What can hang from each mark
R: K L T
X: T
Q: T
L: M
K: R
N: A Q X Z
T: M Z
M: K L

Each row was made from one small tree. Brackets hold a mark, then the marks that hang from it, in alphabetical order. Every link used is in the known rows. Write each row's tree.
Known rows
(T M Z): [-0.66 -0.48 -1.16 -0.56  1.02 -1.40  0.36  2.78 -0.46  0.65 -3.61 -2.34
  1.22 -1.72  0.24  0.72 -0.61  2.77  0.64 -0.46 -1.21]
(M (K R)): [ 0.33 -0.38  1.79  0.74  0.98  0.88  0.20 -0.23 -0.81 -0.27  0.62 -0.78
 -0.56  0.43  1.11 -1.71 -0.79  1.87 -1.06 -1.93  0.08]
(N (X (T M)) Z): [-1.52  0.21 -1.48 -1.24  2.12 -1.71  1.88  1.37 -1.61 -1.06  1.21 -1.95
 -0.46 -1.08 -0.01  1.88 -0.63  1.94 -0.48  1.07 -0.54]
(X (T (M (K R) L) Z)): [ 0.25 -0.74 -1.05  0.97  4.00 -0.83  1.47  4.05 -1.75  0.67 -1.67 -3.86
  0.45 -0.83  0.97 -0.90 -1.70  7.03 -1.26 -2.56 -2.11]
(N X): [-1.07  0.27 -0.52 -0.71 -0.61 -1.13  0.52  0.61 -1.07 -1.04  1.32  0.57
 -0.09  0.69 -0.70  0.73  0.11 -0.43  0.02  0.59  0.03]
(T (M (K (R L))) Z): [ 0.75 -0.94  0.75  0.20  3.21 -0.84  0.25  3.35 -0.85  1.88 -2.95 -2.83
  1.39 -1.06  0.10 -0.43 -0.67  5.96 -0.85 -3.12 -1.02]
(X (T (M K) Z)): [-1.20 -1.04  0.38  1.56  1.67 -2.08  1.22  3.31 -1.09 -0.02 -1.20 -4.34
  0.48 -2.39  1.49  0.78 -0.61  3.87 -1.15 -0.17 -0.35]
(M (K (R T)) L): [ 0.62 -1.00  0.33  0.69  3.19  1.70  1.49  1.71 -0.51  0.28  1.03 -0.21
  0.66  1.08 -0.37 -2.05 -0.57  4.11 -1.87 -1.73 -0.52]
(X (T M Z)): [-1.43 -0.42 -1.32  0.61  1.72 -1.77  0.73  3.53 -0.36  0.39 -2.30 -3.70
  0.65 -1.61  0.53  0.98 -0.73  3.08 -0.07  0.48 -1.02]
(M (K (R (T Z))) L): [-0.22 -1.18  0.34  0.93  3.35  0.90  1.41  3.46 -0.97  0.46 -0.80 -2.16
  1.79 -0.22 -0.43 -1.31 -0.57  4.82 -1.68 -2.44 -0.66]
(R K L (T M)): [ 1.49 -2.01  0.88 -1.31  3.79  0.01  1.37  3.13  0.54  1.36 -0.65 -0.77
  2.39  1.39 -0.98  0.28 -1.17  4.06  0.05  0.79  1.22]
(K R): [-0.01  0.21  0.29 -0.10  1.00  1.28 -0.23 -0.01 -0.08  0.25 -0.40 -0.22
 -0.40  0.98  0.16 -1.55 -0.97  1.07  0.10 -1.38 -0.63]
(K (R L)): [ 1.14  0.19  0.32  0.06  2.24  0.82 -0.52  0.73  0.33  1.78 -0.40  0.05
  0.34  1.33 -1.15 -0.91 -0.16  2.48 -0.37 -1.94 -0.42]
(L (M (K (R T)))): [-1.24 -0.36  2.19  1.41  3.09  0.73  0.88  0.72  0.11 -0.20 -0.47 -0.68
 -0.55 -0.24  0.01 -2.52 -0.65  3.47 -2.48 -1.79 -1.76]
(N A (Q (T M)) X Z): [-1.88 -0.23 -2.05 -2.28  3.03 -1.45  0.47 -2.09 -1.94 -0.82 -0.45 -1.23
  1.96 -1.59 -2.20  2.94 -0.36 -0.28 -2.20 -0.78 -0.39]
(K (R (L M) T)): [-0.40  0.16  0.49  0.66  4.30  0.66  0.20  1.70  1.17  1.62 -1.49  0.09
  0.23  0.69 -2.27 -1.70  0.04  4.11 -1.82 -1.83 -2.14]
(R (L M) T): [-0.44 -0.15  0.34  0.76  3.41 -0.60  0.42  1.72  1.23  1.48 -1.02  0.31
  0.71 -0.34 -2.43 -0.26  0.89  2.99 -1.88 -0.49 -1.59]
(X (T Z)): [-1.69 -0.21 -0.10  1.48  0.81 -1.18  0.26  2.46 -0.40 -0.05 -0.38 -3.46
  0.51 -1.34  0.22  0.92  0.01  0.95 -0.49  0.33  0.04]
(N (Q T) X Z): [-2.48  1.40 -0.98 -1.44  2.28 -0.61  1.51 -1.28 -1.60 -1.38  1.46 -1.33
  0.46 -2.33 -2.25  3.07  0.72 -2.18 -2.40 -0.38 -0.53]
(Q (T (M (K R) L) Z)): [-0.27 -0.49 -1.57 -0.58  3.72 -0.71  1.16  2.57 -1.18  0.79 -3.36 -2.56
  1.73 -0.84 -0.36 -0.26 -1.26  5.53 -1.79 -3.59 -2.22]

Which tree is each row?
[ 0.35 -2.04  1.91 -0.18  3.07 -0.17  0.73  3.83 -0.01  1.09 -0.53 -2.48
  3.34  0.39 -1.47  0.87 -0.40  2.62 -0.22 -0.07  2.14]
(R K L (T Z))
[-2.32 -0.91 -1.75  0.33  2.37 -2.51  0.20  2.18 -2.47 -0.64 -0.93 -3.79
  1.63 -1.52 -0.91  2.04 -0.71  1.84 -1.24  0.23 -0.59]
(N A Q (X (T M Z)))
[-0.21  0.29  2.02  1.04  2.14  0.09  0.18 -0.42 -0.82 -0.24 -0.81 -0.52
 -1.40 -0.33  0.87 -2.35 -0.96  3.16 -1.85 -3.02 -2.27]
(L (M (K R)))
[ 0.90 -2.21 -0.83 -1.49  3.95 -0.26  1.97  4.88 -1.00  0.53 -2.49 -2.37
  3.10  0.28 -0.40  0.25 -1.95  5.36  0.44 -0.34 -0.24]
(R K (T (M L) Z))
[ 0.67 -0.58 -2.27 -0.93  3.98  1.37  1.52  2.89  0.28  1.22 -1.87 -0.07
  1.01  1.32 -0.91 -1.82 -1.37  5.57 -0.25 -0.94 -2.28]
(K (R (T (M L))))
[-1.31 -0.06  0.59  0.95  4.39 -0.11 -0.02  3.45  0.68  1.78 -3.29 -1.85
  1.34 -0.63 -2.34 -1.05  0.14  4.79 -1.67 -2.50 -2.39]
(K (R (L M) (T Z)))
[ 0.61 -2.22  0.75 -0.96  3.87 -0.77  1.17  4.85  0.01  1.54 -2.46 -2.76
  3.52  0.06 -1.09  0.92 -1.08  4.71  0.26  0.07  1.05]
(R K L (T M Z))
[-0.53 -0.59  0.04 -0.05  3.68 -1.24  0.39  2.53 -0.14  1.85 -3.36 -2.91
  2.08 -1.11 -1.13  0.56 -0.41  4.83 -2.01 -3.12 -0.89]
(Q (T (M (K (R L))) Z))
[-2.70  0.49 -1.71  0.33  2.41 -2.34  1.70  3.80 -2.08 -0.60 -0.92 -4.37
  0.32 -2.60 -0.67  2.24 -0.30  2.02 -0.88  0.66 -1.73]
(N Q (X (T M Z)))
[-2.08 -0.13 -1.17 -0.57  1.10 -1.09 -0.37 -2.05 -1.26 -1.06  0.96 -0.26
  1.71  0.15 -2.64  2.01  0.30 -2.57 -2.41 -0.37  0.43]
(N A (Q T) X)
[-0.32 -1.82  0.48  0.71  3.22 -1.43  1.25  4.57  0.08  1.61 -2.27 -2.65
  2.57 -1.88 -0.94  0.97  0.61  5.22 -1.58 -0.46  0.35]
(R L (T (M K) Z))
[-0.64 -0.87 -0.71 -0.19  4.10  0.17  0.58  4.59  0.78  2.34 -3.63 -2.36
  2.43 -0.18 -1.66 -0.37 -0.37  5.62 -0.28 -1.21 -1.00]
(K (R L (T M Z)))
[ 0.32 -0.68 -0.72 -0.34  3.89  0.90  0.74  2.87  1.27  2.17 -1.95 -0.34
  1.35  1.13 -1.57 -1.10 -0.47  4.95 -0.46 -0.51 -0.87]
(K (R L (T M)))
[-0.09 -1.41  2.11  0.12  4.18 -1.01  0.60  3.77 -0.08  0.92 -2.02 -2.15
  2.45 -0.31 -1.69  0.24 -0.64  3.94 -1.11 -1.17 -0.17]
(R K (L M) (T Z))
[ 1.14 -0.74 -1.14  0.67  2.87 -1.29  1.92  2.34 -1.21  0.34  0.60 -1.67
 -0.35 -0.44  0.95 -0.06 -0.90  5.21 -1.57 -0.57 -1.17]
(X (T (M K L)))
[-2.16  0.55 -1.76 -0.41  2.72 -1.22  0.92  1.78 -0.31  0.56 -3.96 -3.46
  1.69 -3.26 -1.35  2.22 -0.10  1.13 -1.41 -0.90 -2.05]
(N (Q (T M Z)))
[-1.95 -0.70  0.33  0.62  1.91  1.23  0.33  2.81  0.40  0.39 -1.84 -2.27
  1.66 -0.12 -0.68 -1.00 -0.43  2.06 -0.34 -0.67 -0.37]
(K (R (T Z)))
[ 0.36 -1.09  1.98  1.26  3.13  1.14  0.63  1.65  0.48  1.25  1.04 -0.55
  1.06  0.89 -0.96 -1.28  0.22  3.45 -2.08 -1.28  0.82]
(M (K (R L T)))
[ 0.31 -0.29  0.03 -0.27  3.43 -0.44  0.54  0.79  0.43  1.70 -1.48 -0.88
  0.96  0.24 -1.00 -0.25 -0.43  4.24 -2.19 -2.53 -0.74]
(Q (T (M (K (R L)))))
[-0.58 -1.55  0.56  0.41  1.75 -0.27  1.77  2.05  0.17  0.13 -0.51 -1.04
  0.85 -0.78  0.54 -0.32 -0.21  3.16 -1.25  0.87  0.16]
(R (T (M K)))
[ 1.65 -0.63  0.81 -0.02  3.07 -0.14  0.45  1.69 -0.32  1.67 -1.16 -0.79
  0.31  0.22  0.10 -1.14 -0.78  5.41 -1.02 -2.46 -0.75]
(T (M (K (R L))))
[-1.97 -1.57 -1.85 -0.11  1.00 -3.09 -0.32  2.29 -1.79 -0.51 -1.07 -2.81
  1.91  0.04 -0.38  1.53 -0.98  2.43 -0.28  0.46  0.27]
(N A (X (T M Z)))
[ 1.91 -0.40  2.13 -0.54  3.23 -0.91 -0.02  0.84 -0.45  0.93 -0.55 -0.12
  0.49  0.75 -0.88 -0.27 -1.10  2.98 -0.67 -1.79 -0.73]
(R K (L M))
[-0.27 -0.82 -2.35 -0.68  4.14  0.60  1.31  4.54 -0.20  1.38 -3.78 -1.98
  2.11  0.01 -1.03 -1.13 -1.29  6.32 -0.08 -1.64 -2.34]
(K (R (T (M L) Z)))
